What can hang from each mark
F: D
B: F K
M: C D V
V: K M
C: U
U: V
K: C V
A: B
D: F

Every row comes from one small tree of marks. The marks that hang from a mark follow it in brackets, in alphabetical order. Every link used is in the known rows. Which tree was each row made from?
Known rows
A(B): [ 13  27 -31  -9   3   4 -35 -13  25 -22  12 -37 -56  16 -15  25 -29   9
  37   4 -19  39]
C(U(V(K M(D(F))))): [ 11   5   8  19 -33  -9 -14  12  31  -4   6 -14 -13  16 -17   4 -34  13
   6 -31  -7  16]
B(F(D) K(V)): [ 43  17   3  -9  15 -18  18  -5  38 -42 -35 -74 -36  22 -17   0 -59   7
   3   8 -17  29]
C(U(V)): [ 10  25 -25   2 -12 -27 -32   0  42 -29 -10 -23 -32   1 -15  15   4  15
  21  -6  -9  27]
V(K M(C(U))): [  6  11 -17  18 -51  17 -93   0  18 -22  17 -17 -28  17 -25  29 -30 -10
  38 -53 -16  23]
A(B(F(D) K(V(M)))): [ 50  19   2  -8   3   7   4   4  27 -32  -5 -81 -49  23 -16   2 -83   1
   2 -11 -14  28]
A(B(F(D) K(V))): [ 52  24  -6 -16   6 -19  30  -4  39 -25 -24 -73 -48  26 -17   5 -59  11
   7  10 -20  32]
U(V): [  1  27 -20   4   5  -7 -32  -7  31 -38  -6 -35 -45  -2 -15  18 -39  20
  26   4  -5  29]
C(U): [ 14  19 -30  -3  -5 -16 -46  -6  37 -28  -5 -24 -31  15 -15  17  15   0
  29  -9 -19  34]
C(U(V(M))): [  9  21 -17   9 -16  -3 -54   9  32 -36   8 -29 -32  -1 -14  13 -16   5
  17 -27  -4  22]
D(F): [ -2   7 -10  -1   7 -13 -36 -11  20 -28  -5 -29 -25  16 -17  16 -39  -9
  18   4 -22  37]
B(F): [  7  10  -8   3  29 -21 -27 -17  21 -32 -13 -44 -31  16 -13  10 -47   0
  16   2 -17  42]
V(K(C(U))): [  3  12 -22  11 -40  -1 -46 -18  25 -12 -19 -15 -34   7 -25  28  24 -14
  39 -32 -28  31]
F(D): [ 20  18 -20  -4   7   3 -38  -5  46 -42 -18 -37 -29  -2 -19  31 -13  10
  31   3 -13  33]
M(D(F) V(K)): [ 10   5  -4   4  13  13  33  -4  36 -12  17  -9 -28  19 -17   9 -27  22
  10  10 -14  23]
K(C(U) V(M)): [ 14   7 -29  -4 -10  13 -28   0  33 -28  17 -30 -49   4  -7  30  26 -12
  34 -35 -25  26]
U(V(M)): [ -1  21 -12  10   1  17 -57   2  20 -44  13 -42 -46  -5 -14  16 -64  10
  21 -17   0  23]
V(M): [  4  15 -15   5   8  28 -71  -5  15 -45  19 -44 -44  10 -14  17 -53  -5
  28 -19  -9  30]
K(C(U(V(M(D))))): [ 10  -2 -28  11  -8  15 -12  -5  44 -14   5 -19 -40  -9  -9  37  34  16
  33 -32 -14  24]
U(V(K(C) M(D(F)))): [ -8  -8   5  24 -22  21 -10 -10  18  -6   0 -19 -33  -3 -18  29 -45   6
  22 -32 -15  21]
U(V(K M(C D(F)))): [ -3  -4   3  24 -31  16 -31   0  21  -8  17 -13 -26   9 -19  32 -76  21
  24 -32  -8  19]
C(U(V(K M(D)))): [ 18  17  -5  17 -26   9 -26   9  37 -16  11 -22 -32  12 -16   8 -21  28
  21 -33  -1  14]

Write each row's tree
[  7  27  -2  20 -44   1 -62   9  22 -28   4 -28 -30   5 -22   3 -40   4
  15 -40  -1  15] -> C(U(V(K M)))
[ -9  19 -13  18 -30   8 -32 -20  21 -23 -21 -26 -48 -11 -24  30 -24   6
  37 -19 -16  26] -> U(V(K(C)))
[ 11 -10 -18   7 -13   2  40 -10  46   5   1  11 -21   8 -19  26  48   3
  18 -11 -29  24] -> M(D(F) V(K(C(U))))
[ 10  16 -30   9 -31   5 -29  -1  40 -19  18   2 -31   9 -25  28  11   8
  31 -21 -17  21] -> M(C(U) V(K))
[ 32   4 -14  -2  -8  -3   2 -28  27 -16 -47 -58 -42   5 -27  29 -29 -13
  20  -8 -32  42] -> A(B(F(D) K(C)))
[  8  32 -11  12 -40 -23 -37   1  33 -23 -15 -20 -29   8 -23   6 -15  13
  20 -19  -8  21] -> C(U(V(K)))
[ 14  -5 -20   6 -20  -5  20   1  50   5  19  17 -14  20 -19  30  18  18
  20 -13 -23  21] -> M(C(U) D(F) V(K))
[  8  -1 -11  15 -44 -29  -5   0  43   9  -6   6 -10  15 -20  32  -7  25
  24 -22 -18  24] -> M(C(U(V(K))) D(F))
[ 18   3 -18  -1  -4  -2  -5 -37   5 -13 -28 -58 -56  18 -22  20 -44 -17
  22  -8 -32  45] -> A(B(F K(C)))
[ 29  12 -18 -12   2  -5  29 -27  15 -15 -15 -65 -67  26 -13  16 -43  -7
  20  -3 -32  40] -> A(B(F K(C V)))
[ 18  -7 -34   4  -9  19 -49   0  41 -14  29 -14 -32  18 -11  43  13  16
  43 -35 -17  29] -> V(M(C(U) D))
[ 23  -4  -6   5   0  -2 -10 -28  27 -32 -59 -60 -31   1 -27  25 -28 -17
  16  -8 -29  38] -> B(F(D) K(C))
[ 29   4 -15  -6  -6 -27  18 -18  26 -20 -30 -54 -42  26 -14   7   3 -16
  12 -14 -33  34] -> B(F K(C(U) V))
[ -7   7  -8  19 -26  45 -73 -18   3 -29   5 -36 -48   1 -23  29 -41 -19
  40 -41 -19  27] -> V(K(C) M)
[ 42   3 -11  -8 -10 -29  26 -10  48 -23 -50 -55 -29  12 -19  17  16 -11
  10 -12 -33  31] -> B(F(D) K(C(U) V))
[ 41  16  -6  -6  -1 -12  -4 -14  29 -25 -35 -66 -37  20 -25  10 -62   1
   8   2 -20  39] -> A(B(F(D) K))
[  8   4 -31   7 -23  11 -87  -2  28 -28  22 -19 -31  10 -17  38  -6  -8
  37 -41 -19  29] -> V(M(C(U)))
[ 34   3  -5  -5   7  -8  25 -18  37 -34 -45 -67 -42   8 -18  22 -28  -6
  16  -3 -28  32] -> B(F(D) K(C V))
[ 17 -14 -19  -5   1   2  20   2  43  -5  18 -17 -31  17  -2  32  30  -2
  25 -25 -30  27] -> K(C(U) V(M(D(F))))
[  9  12 -26  -1   1  28 -53   1  25 -39  39 -38 -55  13  -7  37 -48   8
  43 -25 -14  26] -> K(V(M(C)))
[ 15  -1 -19  15 -35  23 -55   0  32  -7  24 -12 -29  23 -19  33  -7  15
  42 -47 -15  22] -> V(K M(C(U) D))
[  8 -14 -13  -3  19  23  18  -6  31 -14  24 -29 -45  13  -2  36 -12   3
  30 -15 -25  28] -> K(C V(M(D(F))))
[ 32   9   3   0   8 -12 -16 -14  29 -40 -49 -68 -24  17 -26   5 -62  -3
   4   2 -17  34] -> B(F(D) K)
[  5   9 -23  -1   7  34 -31  -9  22 -37  22 -44 -62   2  -7  35 -16  -7
  40 -24 -21  28] -> K(C V(M))
[ 38  11 -23 -13 -14 -27  30 -19  26  -5 -19 -52 -54  29 -14  12   1 -11
  15 -14 -37  38] -> A(B(F K(C(U) V)))
[ 12  -1 -19  -6  39   8  40  -5  46 -21  21 -11 -30  12  -9  17  -5  24
  12  23 -16  29] -> M(D(F) V)
